Each row was made from one path, in order. Every step used is in the known rows, and no mark comes twice. Write each row's path.
Known rows
migaf > pafut > godu > rifore > salat: [ 1.569  4.362 -6.327 -1.146  0.244 -2.523 -1.675  1.055 -0.041  1.445
 -3.009 -3.563 -2.740  2.844 -1.912  1.650  0.850  0.239  2.762  0.381
  0.471 -0.074 -5.212]
pafut > fodelat > mupi > godu > rifore: [ 1.410 -3.306  1.910  1.570 -1.774 -1.738  3.289  1.127 -4.782 -3.693
  2.795 -5.130 -1.822  0.708 -1.991  0.509  0.736 -5.245  3.524  0.006
 -5.663 -0.987  1.103]
feneg > godu > rifore > salat > mupi: [-0.957  1.767 -3.555 -0.142 -4.420 -1.434  4.382  5.251 -1.821  0.904
  0.949 -0.569 -1.894  0.981  3.527 -7.954  3.565  1.244  2.411  1.318
 -0.306 -0.736 -1.908]
fodelat > pafut > godu > rifore > salat > mupi > migaf: [ 0.836 -0.025  0.734 -0.240 -5.462 -2.647 -0.054 -0.230 -2.125  0.361
  3.007  1.820 -3.304  5.182 -0.670 -1.629  4.192 -1.337 -1.344  0.695
 -3.800 -2.770 -3.431]
rifore > salat > mupi > migaf > pafut: [ 5.605 -2.569 -3.358  4.019 -2.204 -6.059  0.802  0.626 -1.052 -1.304
  2.131 -5.418 -2.065 -1.543  2.216  0.119  6.242 -0.784  1.612 -1.446
  1.839 -1.568  1.651]
mupi > godu > rifore: [-1.894  1.411  0.966  1.397  0.319 -0.102 -4.742  0.819 -3.777 -3.967
  0.186 -2.403 -0.704  4.864 -2.760 -3.207 -0.920 -1.075  2.794 -2.831
  1.107 -0.061  1.868]
salat > mupi > godu: [ 2.560 -3.885 -2.681  3.295 -0.986 -0.977 -2.606  0.022  0.399 -6.535
  3.022 -0.973 -0.868  0.414  1.987 -4.771  2.829 -1.858  1.500 -1.384
  0.432 -4.957  5.333]
salat > mupi > migaf > pafut > fodelat: [ 7.861 -2.122 -2.798  5.005 -1.148 -4.607 -1.284 -2.625 -0.975 -2.265
  1.973 -2.838 -1.458 -2.264  0.667 -0.953  5.989  0.355  1.143 -0.297
 -0.763 -7.355  4.279]
migaf > pafut > fodelat: [ 6.221 -1.044 -5.456 -0.411 -0.080 -3.024 -1.733 -3.007  0.280 -1.817
 -0.165 -5.229 -3.640 -1.396 -3.127  4.055 -1.620 -3.652  3.577  2.836
 -0.180 -2.299 -1.548]
feneg > pili: [-0.935 -6.871 -2.038 -0.542 -2.862  0.531  1.696 -6.735 -1.093 -3.198
 -0.433 -1.197 -5.177 -2.066  0.742 -0.968  2.596 -2.522 -4.955  0.502
  3.268 -1.613 -1.185]
fodelat > mupi > godu > rifore > salat: [ 0.307 -2.137  1.981  1.256 -0.033 -0.353  3.052  3.801 -3.870 -4.862
  1.108 -2.473  0.585  5.589  0.318  1.214  2.776 -3.538  0.693 -2.068
 -1.478  1.265  1.100]
mupi > fodelat > pafut > godu: [ 0.144 -0.453  2.985  5.318 -3.457 -0.934  1.001 -2.258 -4.067 -3.391
  4.891 -0.031 -3.305  2.999 -1.844  3.270  0.186 -3.351 -3.275  0.360
 -7.239 -3.078 -1.776]
godu > rifore > salat > mupi > migaf: [ 2.522  0.910 -0.273  2.657 -3.354 -2.107 -1.003  3.693 -3.127  2.713
  1.863 -2.142 -2.896  1.643 -0.246 -2.576  6.247  1.297  2.997 -0.206
  1.408 -1.235  2.140]
feneg > godu > rifore > salat: [-1.996  2.186 -3.098 -1.196 -4.291 -1.098  4.747  4.668 -2.531  0.879
  0.485 -1.916 -2.085  1.511  2.201 -6.774  2.094  0.988  2.023  0.987
 -0.731  0.905 -3.081]
migaf > pafut > godu > rifore > salat > mupi > fodelat: [ 2.570  5.264 -5.085  2.675  0.439 -3.199 -2.023  2.182 -0.483  1.812
 -1.838 -1.791 -2.174  2.224 -0.648  1.610  1.988  0.181  2.884  0.457
 -0.160 -2.339 -4.172]
salat > mupi > fodelat: [ 4.309 -3.316 -1.317  7.177 -2.329 -0.214  0.212  0.161 -0.807 -4.064
  5.137 -0.195 -2.790 -1.764  2.141 -1.001  4.495 -1.581 -0.420  0.572
 -2.754 -6.515  5.195]
mupi > salat: [ 0.198 -6.403  0.707 -2.927  0.683 -0.544  1.778 -4.139  0.846 -3.011
  3.123 -4.659 -0.042 -0.287  0.267 -2.497  5.317 -1.184 -2.928 -3.433
 -3.740 -3.279  0.459]
migaf > mupi: [ 2.178 -4.080 -7.118  0.971  0.998 -2.174  3.552 -2.256  1.523 -3.492
 -0.956 -0.987  2.282 -0.651 -0.402  0.385 -1.734 -0.345  0.312 -2.153
 -1.917 -0.912 -0.836]
fodelat > pafut > migaf > mupi > godu > rifore: [ 2.911 -2.772  1.620 -0.666 -2.138 -3.354 -1.592 -3.941 -1.376 -1.863
  2.592  3.052 -0.510  4.741 -1.778  3.358 -0.040 -2.442  0.333 -0.504
 -0.509 -2.610 -3.999]
salat > mupi > fodelat > pafut: [ 5.243 -3.815  0.011  6.425 -3.862 -0.686 -0.695 -0.761 -0.534 -3.875
  6.147  2.849 -2.977  0.149  1.970 -0.234  4.266 -2.898 -1.425  2.149
 -2.841 -7.259  4.155]

Which path is each row?
[ 1.496 -3.036 -1.278  2.063  2.140 -4.878  1.210 -4.083 -1.833 -3.852
  0.430 -4.023  1.361 -0.325 -1.152  3.296 -0.192  0.087  2.559 -5.334
 -0.388 -1.365 -2.937]	pafut > migaf > mupi > godu
[ 3.433  3.858 -1.275  2.685  0.913 -4.888 -0.930 -3.691 -4.079 -0.100
 -2.118 -5.710 -1.221  2.045 -3.750  1.845  3.420  3.499 -0.789 -3.399
 -1.944 -2.889 -1.361]	mupi > migaf > pafut > godu > rifore
[ 2.142 -3.816 -2.754  3.266 -2.286 -4.181 -0.182  2.729 -0.628 -3.969
  3.099 -4.754 -1.735 -0.596  2.938 -2.527  3.797 -3.175  2.796 -1.862
  1.843 -0.159  2.207]	rifore > salat > mupi > godu
[ 2.100 -1.217 -1.713  3.488 -1.045 -0.341 -4.084  1.924 -0.556 -3.766
  2.174  0.733 -0.878  1.904  1.524 -5.592  3.648 -0.718  2.708 -0.912
  1.350 -4.942  5.319]	salat > mupi > godu > rifore
[ 2.103 -2.718 -1.266  5.222 -4.383 -4.260  2.087  2.614 -1.456 -1.375
  4.733 -2.502 -3.084 -0.449  2.819 -0.142  5.037 -3.299  0.778 -0.296
 -2.154 -1.476 -0.393]	rifore > salat > mupi > fodelat > pafut > godu
[ 3.879  2.275 -1.358  2.628 -1.953 -3.014 -2.290  3.659 -2.393  3.486
  0.448 -1.635 -2.501  2.056 -0.352 -1.307  5.621  1.299  3.608  0.468
  2.730 -1.661  1.122]	godu > rifore > salat > mupi > migaf > pafut
[-2.098  1.519  1.036  2.188 -0.196 -2.126 -4.115  2.600 -4.109 -2.905
  0.232 -3.708 -0.825  4.478 -1.893 -3.025 -0.249 -1.457  3.930 -3.222
  1.961  1.781  0.925]	mupi > godu > rifore > salat
[-0.727  0.323 -4.058  3.365  3.064 -4.705 -0.329  1.208 -1.264 -2.177
 -2.635  0.032  4.616  2.211 -0.470 -2.046 -2.465 -0.243  3.757 -4.738
  1.018  0.670 -1.933]	migaf > mupi > godu > rifore > salat
[ 3.720 -5.973  1.179 -2.268 -1.988 -3.533  0.874 -6.134  0.519 -2.059
  3.825  2.065 -0.229  2.881 -0.452  3.813  2.161 -2.706 -1.862 -0.729
 -2.225 -3.823 -4.543]	fodelat > pafut > migaf > mupi > salat
[ 7.666 -1.982 -3.448  4.446 -0.794 -3.511 -1.597 -2.693 -0.204 -2.900
  1.667 -2.013 -1.235 -1.009  1.076 -0.706  6.303  1.328 -0.588 -0.446
  0.329 -7.099  4.644]	salat > mupi > migaf > pafut
[ 6.283  0.072 -1.601  2.685  0.852 -4.841 -1.228 -5.911 -3.280 -2.611
 -0.615 -6.362 -1.404  0.652 -3.529  3.768  2.807  2.092 -1.499 -2.392
 -0.191 -3.137  1.350]	mupi > migaf > pafut
[ 3.988 -0.046  0.626  2.065  0.241 -3.322  5.466  0.988 -4.399 -1.756
 -0.582 -4.390  0.264  4.114 -0.428  4.494  5.911 -0.073 -1.614 -2.198
 -3.545 -0.614 -1.043]	fodelat > mupi > migaf > pafut > godu > rifore > salat
[-3.431  3.654 -1.644  2.916 -3.000 -1.515  1.993  4.371 -3.132  1.677
  1.102 -3.237 -3.230  1.752 -0.134 -3.288  4.404  0.858  1.928 -1.943
 -4.960 -0.695 -3.220]	pafut > godu > rifore > salat > mupi > fodelat
[ 3.982 -0.039  0.531  1.623  0.352 -2.137  5.047 -0.170 -4.085 -2.523
 -0.640 -3.459  0.304  4.601 -1.096  4.257  5.281  0.280 -2.393 -1.798
 -4.156 -1.710 -0.493]	fodelat > mupi > migaf > pafut > godu > rifore
[ 5.271  0.506 -2.927  0.701  1.257 -3.024 -1.507 -0.091 -1.613 -1.516
 -1.115 -3.146 -1.296  1.923 -2.336  3.976 -0.772 -3.872  4.319  1.954
 -0.277 -1.778 -1.596]	migaf > pafut > fodelat > mupi > godu > rifore
[ 0.916  3.858 -3.288  1.242 -2.902 -3.896  3.149  4.150 -2.670  1.845
 -0.598 -0.794 -0.802  1.164  2.874 -6.517  4.052  2.609  2.149  0.565
  0.775 -1.834 -2.675]	feneg > godu > rifore > salat > mupi > migaf > pafut
